Known rows, with every way that one mark hangs from another:
(gesi (luvuk delemu lada) sasut): [  6   8 -15  -6 -35  -3 -19  34   2   6 -16  25 -15  39 -26  -3  22   5
  25  31  -5  11   3  -5 -20  23  33   5  -2  -9  25  18  19]
(losin (lada (luvuk delemu gesi))): [  3  10  -3 -24 -16   4  11  28  21  -7  25  45  -5  41  -5 -21  13 -10
  10  31 -20  27  -2  20  -3  20  34 -12 -14 -23  22  12  26]
(tisav luvuk): [ -5  32 -12 -12 -11 -24  13  22  13  -1   7   9 -13  12  -4  -6  15  -1
  21  42 -12  17 -18  13   7  -3  32 -15 -14  -9  13  -9   8]
(gesi (luvuk delemu)): [ -1  19 -14  -7 -19 -21 -11  26  12   6   5  12  -7  28  -4 -12   4  -1
  23  23  -5  13  -7   3 -21  16  34   0  -4 -15  24  10  21]
(luvuk (delemu (losin lada)) (kekuvak sasut)): [-12   0 -20 -19 -15 -21 -14  15  32   7  39  32 -18  52   4 -54  -3 -17
   8  29 -34  -4  -3  27  -8   8  45 -25   0 -40   2  17  31]
(tisav bifop): [ 10  16 -11 -20 -17 -17  17  28   6 -11  13   2   1  37   7  -2  22 -12
  36  17 -10  15 -12  20  10   0  30 -20  -8 -17  26 -15   1]
(lada (luvuk delemu gesi sasut)): [ 12  10 -14 -28  -6   3  15  28  21  -3  31  44 -21  37  -9   1  12 -10
  25  22 -14  30 -22   3  -4  18  50 -17 -12  -8  23  20  12]
(gesi (luvuk delemu) sasut): [ -1   7 -17  -7 -27  -9  -3  28   9  15 -10  16 -20  27 -20   0  13   5
  23  36  -3  11  -3   1 -29  20  29   0   7  -5  15  12  15]
(losin (lada (luvuk (kekuvak tadi)))): [ -8   3 -29 -25  -7   5  12  25  17  -7  32  37  -7  20  -4 -27   6 -18
  11  33  -5  14  -1  32  25   5  32 -19  -6 -44  20  -2  21]
(sasut luvuk): [  3  20 -14 -22 -10 -23   8  12  13 -11  13   3 -15  23  -4  -1  17 -11
  22  31  -8  16  -7  21  -2   9  24  -7 -11 -17  16  16   9]
(bifop luvuk): [  3  16  -3 -18 -13 -25   2  26   8 -11  16  16  -9  30 -11   9   3   0
  16  41  -6  13 -11   6  -2  22  26  -6  -1 -29  27 -10   4]
(gesi luvuk sasut): [  2  23 -19 -12 -25   4   4  25   9   7 -13  12 -22  12 -23  12  15  -6
  28  39  -7  22  -2  -1 -12  21  14   4  12  -7  17   3   5]
(gesi (sasut luvuk) (tadi lavufo)): [ 31  10  -9 -14 -18 -18  18   2  -1 -23 -13  -4 -29   9 -35   7  35  -6
  31  27  10  26  10  21  -8  20  19 -13  -5  11  13  33  14]
(losin lada): [ -8  19  -1 -26 -11 -17   4  19  11 -17  21  18   6  24   6 -34  16 -20
  16  35 -15  13   4  21   7   4  16  -9 -14 -34  23  -8  14]
(losin (lada (luvuk kekuvak))): [ -1  10 -30 -29 -13   4  16  26  23  -3  22  25 -11  22  -5 -28  -1 -19
   8  24 -18  22  -4  30  10  -3  25 -13 -23 -47  17  14  15]
(tisav bifop losin (luvuk sasut)): [  6  12 -25 -29 -21 -20  35  21  41 -18  18   6 -18  28   1 -12  33 -15
  62  33 -16  18 -20   9  53 -22  38 -32  -9   2  18  -4 -16]
(lada (luvuk gesi (kekuvak sasut))): [ 22  18 -37 -30   2   8  19  25  22   2  39  34 -38  34 -15   5  -4 -13
  16  29 -36  43 -17  22   0  21  28 -19   0 -14  13  22   4]
(bifop (luvuk delemu gesi kekuvak sasut)): [ 27  -5 -26 -21   2 -16  -6  29   9   0  48  34 -36  46  -9 -18  -4  -2
  30  34  -8  13 -19   8  12  21  75  -4  -7 -25  36  11   5]
(bifop (luvuk delemu (gesi sasut) tisav)): [ 17   8  -7 -21 -29 -15  13  25   9   8  18  26 -23  42 -15  10  19  12
  18  48   6  20 -15  -4   0  44  59  -3  17   6  37  -2   0]
(lada (luvuk kekuvak (tisav bifop))): [ 15  12 -42 -37 -19   1  39  30  20   1  26  -2  -6  26   7   1  14 -12
  29   2   1  21 -27  22  28   0  51 -25 -14 -19  24  11  -5]
(delemu losin): [-16  31 -14 -11 -14 -10   0  24  20  -6  13  13 -13  36   2  -8  10 -16
  19  28 -19  10 -15   6   1  10  33 -19  -5 -20   9  -6  23]
(luvuk gesi sasut): [ 17  24 -10 -29   5   0   7  20   7 -14  38  29 -23  29   3  -9  17 -22
  41  32 -13  31 -12   7  17  14  42 -11 -12  -4  29   0   1]
(gesi (luvuk delemu lada)): [  6  20 -11  -5 -26 -20 -22  34   2  -5  -1  21  -4  43 -11 -18  14   5
  21  23 -10  11  -3  -2 -13  13  35   0 -14 -15  30  17  26]
(sasut (luvuk tisav)): [  4  22 -14 -31 -14 -27  17   6  15 -12  23 -10  -8  18   5  -2  26  -9
  21  28   3  20 -16  15  13  15  38  -9 -11  -4  26  20   6]
(tisav bifop losin luvuk): [  1  24 -26 -19 -27 -26  32  23  37 -13   4  -2 -12  26   0  -5  30  -4
  53  34 -18  16 -16  19  44 -17  29 -27  -6   0  16 -12  -9]
(sasut (luvuk delemu lada)): [  7  10 -13 -13 -24 -36 -12  22   6 -15   8  13  -7  50  -5 -17  28   3
  17  25  -7   2  -6  16 -10   7  43 -12 -27 -18  28  33  25]
(lada (luvuk (tisav bifop))): [ 13  17 -15 -34 -24  -4  41  28  23  -7  16   6   6  28   9  18  25 -10
  28  11   1  24 -25  12  18   8  36 -28  -8 -10  26   4  -1]
(luvuk kekuvak lada sasut tisav): [ 17  14 -34 -37  -7 -13   0  29   5 -10  44  14 -14  30   7 -28  20 -19
  35  12  -2  18 -16   0  33   2  66 -17 -33 -18  38  16  -2]
(kekuvak (tadi lavufo)): [  8  27 -14 -10   7 -14   0  16  -4 -18  18  14  -5  17  -2  -4  30   2
  38  30  15  25   2  11   2  10  19 -31   2  -9  20 -20  22]
(bifop (luvuk delemu)): [  5   5  -2 -10 -17 -39  -5  29  10  -2  17  23  -5  44  -8  -3   5  11
  12  36   0   0  -9   5 -18  17  39  -5   2 -30  27  -2  13]
(gesi (luvuk delemu sasut)): [  8   6 -14 -20 -11 -20 -14  25  16  -1  19  26 -12  26  -4 -18   6  -9
  35  22  -4  11 -11  -2 -13  10  41  -1  -6 -12  24  18  15]
(bifop (luvuk gesi lada)): [ 20  28  -2 -14 -17  -8  -8  35   1 -20  16  34 -25  47 -17   4  12   3
  18  43 -16  28 -10   2  20  29  37   0 -10 -17  43  -3  12]

Rows:
[ -9   4  -5 -24 -19 -13  15  26  23  -3  15  34   9  36  -1 -23  12  -9
   2  24 -13  12   1  20 -17   6  27 -17 -15 -38  19  11  26]	(losin (lada (luvuk delemu)))
[ -4  32 -21 -27 -26 -16  17  22  29 -28  21   5   0  34   5 -16  40 -11
  33  25  -3  19  -3  -4  40   3  33 -20 -22  -3  39   4   0]	(luvuk lada (tisav losin))
[ -9  19  -8 -39 -20  -1  29  21  27 -11  25  22   7  17   6 -14  18 -21
  11  26  -8  28  -6  10  14  12  23 -16 -16 -24  28   7  12]	(losin (lada (luvuk tisav)))
[ 33  11  -4  -9  -8 -26   6  10   7 -17  15  17 -22  34 -13 -17  19 -11
  17  24  -1  12  -1  32   3  29  55   1 -13   2  27  32  20]	(sasut (luvuk delemu (gesi tadi)))
[ 12  36 -16 -31 -10   9  34  26  18  -5  25  22 -11  25   1  13  19 -11
  18  23  -5  45 -21   6  19  27  39 -14  -9   1  32   7   6]	(lada (luvuk gesi tisav))
[ 21   5 -36 -40  -9 -14  21  20  12  -6  47  -1  -9  28  16 -21  21 -26
  49   7   6  12 -24  13  41  -2  70 -24 -16 -12  30   2 -15]	(luvuk kekuvak sasut (tisav bifop))
[ 30  27  -8 -20 -16   0  25  17  -2 -11   9  16 -21  17 -18   0  31 -16
  22  31  10  30  -1   6  24  39  49   1   3  21  33   1  -2]	(luvuk (gesi sasut tadi) tisav)
[  2  -2 -19 -16 -26 -24   4  13  11   5  -2   6 -20  34 -15   0  26   3
  18  35   1   1  -4  17 -25  17  39 -10  -2 -11  11  29   8]	(gesi (sasut (luvuk delemu)))
[  7  19 -41 -32 -11   0  28  26  18   5  24   4 -13  17   1  -3   5 -10
  13  13  -2  25 -24  13  12  12  43 -15 -21 -22  23  18   3]	(lada (luvuk kekuvak tisav))
[ 16  30 -14  -2 -16 -27  25  18  32 -16  10  20 -27  32 -19 -26  26  -4
  30  36  -9  16  -6  21  36  10  55  -8 -15  14  26   2  10]	(tisav losin (luvuk delemu (gesi tadi)))
[ 21  10 -29 -17   3 -17  -4  20  12  11  46  28 -31  49  -1 -24   3  -4
  19  28 -27  18 -11  27 -14  17  52 -15   0 -11  17  12   9]	(luvuk delemu gesi (kekuvak sasut))
[-16   9 -38  -9 -18  -6   5  37  30  12  14  22 -23  46  -7 -13  -7 -10
   5  14 -14   7 -25  17 -14   6  54 -23 -17 -35   2  27  28]	(lada (luvuk (delemu losin) kekuvak))
[  7   5 -11 -34  -5 -30   6  17  11  -4  43  19   3  30  12 -20  24 -11
  31  15   9   5 -17  -2   0  10  64 -17 -16  -5  30   7   3]	(luvuk delemu sasut tisav)
[  8  13 -10 -39 -24 -20  13  25  34 -34  36  23 -12  35  -4  -4  29  -7
  38  38  -4  17 -10 -22  51  11  40 -14 -10  -7  47  10  -6]	(bifop (luvuk lada sasut (tisav losin)))
[  4   5 -15 -25  -1 -24   2   4  15 -14  37  25 -18  29  -5   8  24  -9
  17  45 -15  11  -3  23   3  18  18 -20  23  -8  11  11  13]	(kekuvak (sasut luvuk) tadi)
[ 19  20 -13 -14 -19 -19 -11  24   4 -18  17  19 -22  55  -9 -16  26   2
  22  29 -10  19  -4  16   5  18  54  -6 -24  -6  33  33  21]	(sasut (luvuk delemu gesi lada))
[  3  23  -8 -28 -11  15  18  25  22 -16  20  36 -12  29  -7 -15   9 -20
  14  36 -23  43  -5  21  14  19  17 -10 -12 -22  24   5  19]	(losin (lada (luvuk gesi)))
[ 17  19  -8 -34 -22 -29   6   8  18 -19  30  11 -15  32   1   0  30  -8
  18  32 -20  25 -11   7   9  19  30 -20  -9  -3  26  34  11]	(kekuvak (sasut (luvuk lada tisav)))
[ 29  11  -9 -20 -32   1  19  30   6  -5   5  16 -29  45 -20  24  19   4
  33  46  -7  23 -15  12  18  29  38  -8  21  -3  30 -14 -10]	(tisav (bifop (luvuk (gesi sasut))))
[  3  27 -43 -29 -22 -14  12  25  22 -18  28  -3 -13  34   2 -29  28  -9
  35  20  -4  15  -6   4  48  -2  46 -19 -29 -11  35  10  -2]	(luvuk kekuvak lada (tisav losin))
[  7  -5 -31 -13   3 -29 -11  19   8  10  48  36 -15  42   3 -24   9  -2
  16  29  -8  -2  -6  30 -10   8  47 -24  11 -22  13   0  17]	(luvuk delemu (kekuvak sasut tadi))
[-17  11  -6 -34 -19  13  15  23  40 -19  26  40 -11  29   3 -22   6 -33
  19  32 -27  21 -13   7  16   4  27 -24  -7 -36   9  18  28]	(delemu (losin (lada (luvuk sasut))))
[  5   2 -37 -19  -2 -32   0  24  16  15  30  15 -28  26  -3 -34   6  -6
  33  27  -9   1 -25  15   7 -15  70 -20 -25 -17  16  14   5]	(tisav (luvuk delemu kekuvak sasut))
[ 53  24 -22 -14   9  -8   7  10   3 -18  32  17 -39  25 -17 -19  12 -12
  29  21 -14  42   3  28   5  23  35 -19  -4   5  20  15  14]	(luvuk (gesi (tadi lavufo)) (kekuvak sasut))
[  4   8 -48 -13 -26 -36  22  23  38   6  13  -5 -19  41  -1 -28  21   2
  45  22 -13  -2 -20  28  35 -23  59 -28 -17 -13  14   2  -6]	(tisav bifop losin (luvuk delemu kekuvak))
[ 16 -10 -29 -35  -8 -36   0  23  16   5  51  17 -16  34   2 -20   2  -2
  24  24   9   2 -23  -1   8  18  78  -9 -10 -24  35  14  -3]	(bifop (luvuk delemu kekuvak sasut tisav))
[ -1  -3 -13 -31 -38 -14  36  25  52 -19  11  22   7  48   0 -22  27 -13
  31  19 -19  10   1  26  20  -8  21 -32 -10 -27  20  12  10]	(tisav bifop (losin (lada (luvuk delemu))))
[ -1  -3 -32 -41  -3   6  16  24  28  -9  38  33 -17  15  -5 -30  -2 -29
  21  21 -16  22  -8  22  17  -6  32 -18 -26 -44  21  20   8]	(losin (lada (luvuk kekuvak sasut)))
[ -4   3  -6 -39  -9   2  22  25  28 -18  28  40  -3  19   2 -18  14 -29
  20  29 -19  26  -6  10   8   2  17 -20 -16 -32  21  15  12]	(losin (lada (luvuk sasut)))
[-18   5  -5 -18 -27 -28  -4   9  33 -13  17  16  -6  45   2 -41  18 -14
  11  36 -18  -4  -3  26  -1  15  43 -15 -10 -32   4  26  40]	(sasut (luvuk (delemu (losin lada))))
[ 14  22 -10 -18   6 -17  -1   9   3 -13  31  26 -11  25  -3   3  26   0
  33  37  -3  31   2   9 -12  12   8 -33  18  -2  10 -11  20]	(kekuvak sasut (tadi lavufo))
[ 34  14  -3  -5 -14 -24  -5  18   0 -28  10  25 -22  44 -20 -21  30  -4
  17  21  -2  14  -1  23  14  29  61   3 -22   0  39  37  25]	(sasut (luvuk delemu (gesi tadi) lada))
[  9   5 -15 -32 -28 -18  30  30  22   1  17  12  12  41  12   3  25  -4
  23   5   2  13 -24  13   1   9  51 -29  -8 -11  24  10   6]	(lada (luvuk delemu (tisav bifop)))
